In the rows, zero is written as 128.
Known rows, with every step that occurs:
nenud > gagoteg > noru > matas: [163 138 151 141  98 148 117 165 139 106 106 134 148 145 117 129 143 148
  87  99 171  79 100  90 134 130 136 123 141  95 141 116 109 118 123 125
 184 188]
noru > gagoteg > lubos > matas: [132 108 133 113 116 132  92 155 151  96 125 121 128 146 177 108 120  84
 109  85 147 147  93 135 165 129 163 176 121 157 109 114 123 156  90 157
  73 121]
genagas > dabos > gagoteg > nenud > magur: [175 166 111 135 103 163 132 117 145  82 105  93 180 122 180 143 147 127
 116 107 144 119  89  94 130 133 138 129 191 126 127  98 136 127 117 174
 143 161]
nenud > gagoteg > lubos: [131 125 119 124  94 150  90 139 124 120 135 133 136 162 135 106 112  82
 109  92 158 117 109 123 129 126 126 130 133 140 100  93 136 123 136 119
 111 121]
gagoteg > nenud > matas > noru: [205 154 163 108  86 124 102 158 124 126 116 121 156 142  98 141 156 130
 129 103 175 105 117 119 129 123  96 107 160  99 166 104 120 118 135 106
 146 145]
matas > noru > gagoteg: [124 129 152 136  98 120 104 160 124 131 115 114 129 130 135 127 130 105
 122 107 155 125 104  62 129 120 141 114 156 107 137 153 129 120 114 154
 129 146]
noru > gagoteg > dabos: [125 145 127 136 114 149 137 153 127 105 119 100 134 138 162 147 143 114
  86 161 147 129 104  46 151 123 152 116 152 113 135 122 125 119 101 148
 150 158]
runol > matas: [153 137 124 138 139 122 135 154 139 120 113 154 126 119 141 157 122 131
 137 111 120 129 122 132 112 121 130 125 136 127 156 109 134 131 129 140
 123 129]
genagas > dabos > gagoteg > lubos: [139 147 105 131  98 167  91 125 171 105 144  90 160 143 169 128 114  96
 141 118 106 118  82 140 162 140 140 154 150 150  98 116 153 137 113 182
 110 142]
matas > noru: [134 128 134 123 104 111 106 137 115 140 135 114 131 129 105 141 132 105
 149 125 133 131 124  98 128 115 105 110 149 117 137 143 138 109 135 141
 130 136]
nenud > gagoteg > dabos > genagas: [134 144 127 133 129 154 152 155  80 115 132 122 149 166 119 136 141 128
  99 115 162 134  97  64 133  74 154 122 154 124 127 122 127  77 145 114
 151 120]
matas > runol: [123 115 136  98 122 101 127 128 122 151 114 128 129 139 132 144 127 114
 124 132  96 144 139 102 107 122 137 109 142 132 134 122 126 137 120 157
 131 116]
zumis > matas > noru > gagoteg: [103 120 157 132  87 129 103 172 113 115 119 125 126 134 145 142 135 116
 145 117 133 123 109  50 147 106 157 122 138 123 160 156 142 122 108 163
 145 155]
zumis > matas > runol: [102 109 141  96 112 110 128 141 109 134 117 138 127 147 142 154 131 127
 149 142  83 140 140  94 122 109 161 114 127 142 157 129 132 143 117 166
 148 129]
nenud > matas > noru > gagoteg > lubos > zaga: [129 150 126 135  53 115  51 153 147 140 114 119 108 130 120 118 118  79
 127  42 172 118  88 104 157 136 126 104 126  90 118 130 110 118 104 157
 113 131]
zumis > matas > lubos > gagoteg > dabos > genagas: [138 122 114 137 107 143 152 166  60 114 118 114 169 148 147 155 165  90
 139  98 118 139  86  78 212  83 183 153 118 160 147  90 148  81 113 177
 150 122]
gagoteg > dabos > genagas: [127 149 130 124 135 139 151 139 107 126 131  99 139 152 121 154 141 131
 123 132 135 146 106  80 151  76 147 129 138 128 126 141 128  94 135 135
 152 115]
magur > nenud > gagoteg > lubos > zaga: [132 139  95 108  88 172  96 143 140 139 111 134 130 168 127 116 108  68
 132  36 159  86 119 122 148 117  87 110 134 134 108 113 151 120 131 105
 104 104]
nenud > magur: [131 134 108 148 123 114 145  99 116 107 110 113 132 114 151 127 134 113
 105 103 160 147 114 103 133 126 146 110 141 110 114 119 118 127 136 154
 126 136]
matas > nenud: [143 145 147 110  87 127 146 150 146 133 118 128 145 148 118 131 136 113
 141 106 135 107 150 114 119 132 117  91 142 119 111 114 138 108 138 120
 137 121]
gagoteg > noru > matas: [161 139 156 132 109 132 115 155 166 118 107 114 142 127 128 148 147 152
 112 117 140 103 112 108 152 134 135 127 122  97 139 132 111 137 111 146
 185 180]
genagas > dabos > gagoteg > noru: [170 145 113 133  87 152 121 141 156 121 135 102 170 126 154 151 152 142
 152 148 112 105  83 113 161 122 121 141 155 120 152 138 130 132 112 193
 165 179]
genagas > dabos > gagoteg > noru > matas > zumis: [182 137 166 152 114 189 112 173 180 107 120  90 161 118 130 146 145 158
 138 151 104 117  72  99 157 113 180 155 157 129 158 144 104 127 126 212
 184 216]
zumis > matas > noru > gagoteg > lubos: [107 120 149 117  62 135  63 170 139 114 129 110 132 149 158 139 122  76
 146 100 142 129  95  61 164 111 148 135 129 137 132 138 149 136 106 178
 125 145]
magur > nenud > gagoteg: [147 127 122 124 121 172 151 161 121 120 108 142 162 177 134 114 125 113
 106  97 173  85 119 117 132 109 112 116 163 124 137 120 151 124 145  87
 121 129]
dabos > gagoteg > noru: [190 134 132 126  89 120 121 129 135 123 125 126 164 133 116 135 149 135
 145 131 128  95  90  87 165 124 116 142 139 106 145 129 108 132 115 159
 175 155]
genagas > dabos > gagoteg > nenud: [174 158 135 115 109 177 121 138 155 103 123 105 177 133 162 147 143 148
 136 135 106  99 102 124 132 132 124 150 177 140 137 106 147 128 107 154
 143 158]
magur > nenud: [143 129 127 117 128 156 147 146 142 130 110 124 155 160 143 138 126 119
 128 116 142 105 128 137 147 112 111 123 145 128 139 134 151 144 136 112
 119 129]
gagoteg > nenud: [171 142 154  98 119 145 115 135 137 122 117 130 142 130 131 144 141 136
 122 124 135 112 142 115 115 128  99 130 145 134 144 102 130 130 115 105
 145 131]
lubos > gagoteg: [159 118 116 135 136 126 128 142  98 125 120 152 144 127 141 104 147 110
 133  98 112 131 115 137 146 146 132 132 142 140 122  81 128 114 105 128
 117 125]
runol > matas > noru > gagoteg > dabos > genagas: [147 156 146 142 119 127 135 202 114 126 105 109 139 141 146 184 138 110
 134 102 149 150  81  19 141  63 160 110 171 107 161 151 132  85 114 172
 146 131]
nenud > matas > runol: [143 127 137 117 112  98 130 141 117 141 109 135 140 151 117 129 126 128
 110 119 129 135 117 137 118 126 153 103 140 106 149 109 105 150 131 136
 131 134]
dabos > gagoteg > nenud: [195 147 147 106 105 148 119 130 134 106 114 131 169 138 123 131 139 134
 135 113 129  96 115 101 138 136 111 148 158 130 137 100 126 127 104 121
 152 131]
genagas > dabos > gagoteg: [134 147 107 148 120 164 130 131 148 108 138 107 155 132 159 131 128 135
 140 139  98 112  90 131 145 132 146 144 161 140 126 135 140 124 112 174
 129 153]
gagoteg > noru > matas > zezet: [160 135 147 108  75 131  97 172 166 143 105  77 128 142 132 136 136 140
 115 115 155  87 134  99 159 126 125 129 123  83 146 119 102 143 127 159
 162 203]

Rows:
[156 144 126 158 123 146 149 169  97 104  94  97 168 147 142 139 155  99
  94  67 135 123  76  95 205 114 189 150 131 128 107  84 139  75 101 166
 153 143]  noru > matas > lubos > gagoteg > dabos > genagas
[143 141 145 119  79 147 145 161 124 128 123 149 152 163 110 113 132 106
 113  88 162  93 134 100 108 126 126  81 155 114 110 100 134  92 150  99
 140 122]  matas > nenud > gagoteg
[116 147 143 136 133 151 150 161 114 121 115  98 142 148 155 145 136 130
 101 121 149 145  88  44 151  84 179 127 148 117 127 153 121  99 111 148
 153 126]  noru > gagoteg > dabos > genagas
[145 140 150 153  89 116 108 168 128 122 112 125 137 140 123 119 139 117
 104  99 181 120  92  98 142 127 151 105 151  87 151 135 114 130 121 139
 132 156]  nenud > matas > noru > gagoteg
[183 117 101 152 117 116 135 168 104 126  96 154 154 109 156 148 145  78
 133  70 120 126 103 140 159 136 147 140 138 143 145  49 147 111 111 165
  99 121]  runol > matas > lubos > gagoteg
[176 161 159 136  63 116 147 146 172 100  78 103 159 135 133 150 158 127
 104  68 186  98 115  68 139 142 143  75 150  69 108 112 109 117 132 163
 196 185]  gagoteg > noru > matas > nenud > magur
[200 165 124 106  71 167 105 168 157 118 116  77 166 154 155 129 136 144
 120 114 146  81 109 144 155 134 126 141 171 106 161  77 118 143 131 147
 122 187]  genagas > dabos > gagoteg > nenud > matas > zezet
[140 157 162 135  85 160 141 173 152  99 101 140 152 169 115 113 129 125
  92  58 171  75 123 102 109 148 153  90 156 103  94  99 133  96 137 103
 154 154]  noru > matas > nenud > gagoteg
[161  92 155 120 162 140 131 157 108 120 139 132 121 117 109 120 140 127
 144 139 120 179 123 145 137  84 163 169 118 171 159 127  96 131 139 152
  90 130]  lubos > matas > zumis
[142 114 144 121 116 109 108 169 110 108 122 126 130 135 144 123 138 102
 129  99 147 144 102  96 145 106 144 146 147 132 148 145 121 126  93 162
  95 136]  lubos > matas > noru > gagoteg
[102 137 159 130  96 142 127 187  89 117 123  95 140 162 142 168 148 122
 142 124 143 142  88   4 171  60 176 123 150 123 162 170 135  89 114 176
 170 142]  zumis > matas > noru > gagoteg > dabos > genagas
[155 127 106 140 116 135 151 157  69 127 115 105 169 143 142 141 161  79
 118  92 130 138  86  87 198  92 158 144 132 145 123  82 142  72 114 167
 134 107]  matas > lubos > gagoteg > dabos > genagas
[124 144 153 132 111 134 125 173 105 130 116  89 145 151 134 155 142 106
 121 115 164 147  84  10 156  69 156 114 164 107 136 172 131  83 118 166
 152 133]  matas > noru > gagoteg > dabos > genagas
[141 163 147 146  91 130 155 137 164  86  85 107 146 139 145 133 132 115
  96  54 175 109 125  95 124 159 166  77 152  87  83 109 121 108 133 147
 156 163]  noru > matas > nenud > magur
[144 131 118 155  92 114 133 139 124 127 116 119 152 134 118 128 134 106
  93 107 167 115 104 162 170 138 149 132 109 113 140  96 123 134 141 137
 120 136]  nenud > matas > lubos
[165 125 147  97 107 115 155 156 128 111 128 135 147 151 128 126 148 115
 145  93 131 130 138 148 137 123 127 125 130 139 118 108 125 120 127 126
 104 112]  lubos > matas > nenud
[193 152 128 125 104 137 132 104 130  86  93 118 173 128 145 131 144 120
 114  89 162 110  97  74 140 135 129 127 173 115 119  89 116 127 114 146
 153 137]  dabos > gagoteg > nenud > magur
[157 128 162 105 102 104 111 153 155 140  94 113 144 141 130 156 144 137
 111 124 115 112 121  83 126 132 141 110 137 101 145 129 113 146 106 174
 192 172]  gagoteg > noru > matas > runol
[210 147 143 142  67 115 148 162 142  95  70 121 173 129 149 129 177 112
 102  37 168 100 104  76 157 159 146  76 164  83  99  70 109 102 108 170
 186 180]  lubos > gagoteg > noru > matas > nenud > magur
[165 133 116 147  91 144 155 155 136 127  96 112 171 164 130 132 134  96
  98  94 180  88 104 170 190 124 134 124 123 112 153 106 147 148 149 122
 109 136]  magur > nenud > matas > lubos
[190  98 145 111 132 151  90 146 127  97 142 117 151 141 117 107 130  87
 154 107 116 167  86 138 178 100 169 196 122 184 123 105  97 147 125 175
  80 125]  dabos > gagoteg > lubos > matas > zumis
[171 112 129 122 133 179  89 153 150  96 155  96 153 133 154 117 130  96
 160 129  94 174  76 162 174  98 178 198 142 196 127 111 118 143 126 207
  71 141]  genagas > dabos > gagoteg > lubos > matas > zumis
[163 135 113 132 143 141 152 155  72 120 120 122 154 147 142 130 163 116
 131  99 122 150  90  87 170  93 150 134 151 136 119  94 128  81 109 139
 142 116]  lubos > gagoteg > dabos > genagas
[157 111 128  95 100 103  72 143 120 113 147 108 136 147 125 131 135  69
 153  90 139 155 108 142 168 110 106 157 128 156 122 118 130 138 117 160
  74 118]  gagoteg > lubos > matas > noru
[168 101 127  70 109 140 117 166 119 114 112 137 164 205 159 124 121  60
 113  70 145 123 105 137 142  95 124 142 156 162 123  90 148 160 123 132
  68 103]  magur > nenud > gagoteg > lubos > matas > runol
[177 146 159 136  74 141 125 175 145 118  84 123 163 136 149 127 139 110
  64  92 193  87 100 114 156 142 157 134 138 106 154  81 124 141 116 128
 135 147]  noru > gagoteg > nenud > matas > lubos
[118 121 141 118  91 120 104 150 104 125 139 126 130 138 118 150 141 120
 169 129 123 130 127  86 145 103 129 120 125 133 166 147 142 116 128 153
 144 147]  zumis > matas > noru
[205 138  91 151  89 158 165 175  92 110  94 102 195 173 146 142 174  73
  88 104 174  95  83 135 226 129 127 118 154 116 158  45 147 115 116 136
 117 152]  magur > nenud > matas > lubos > gagoteg > dabos
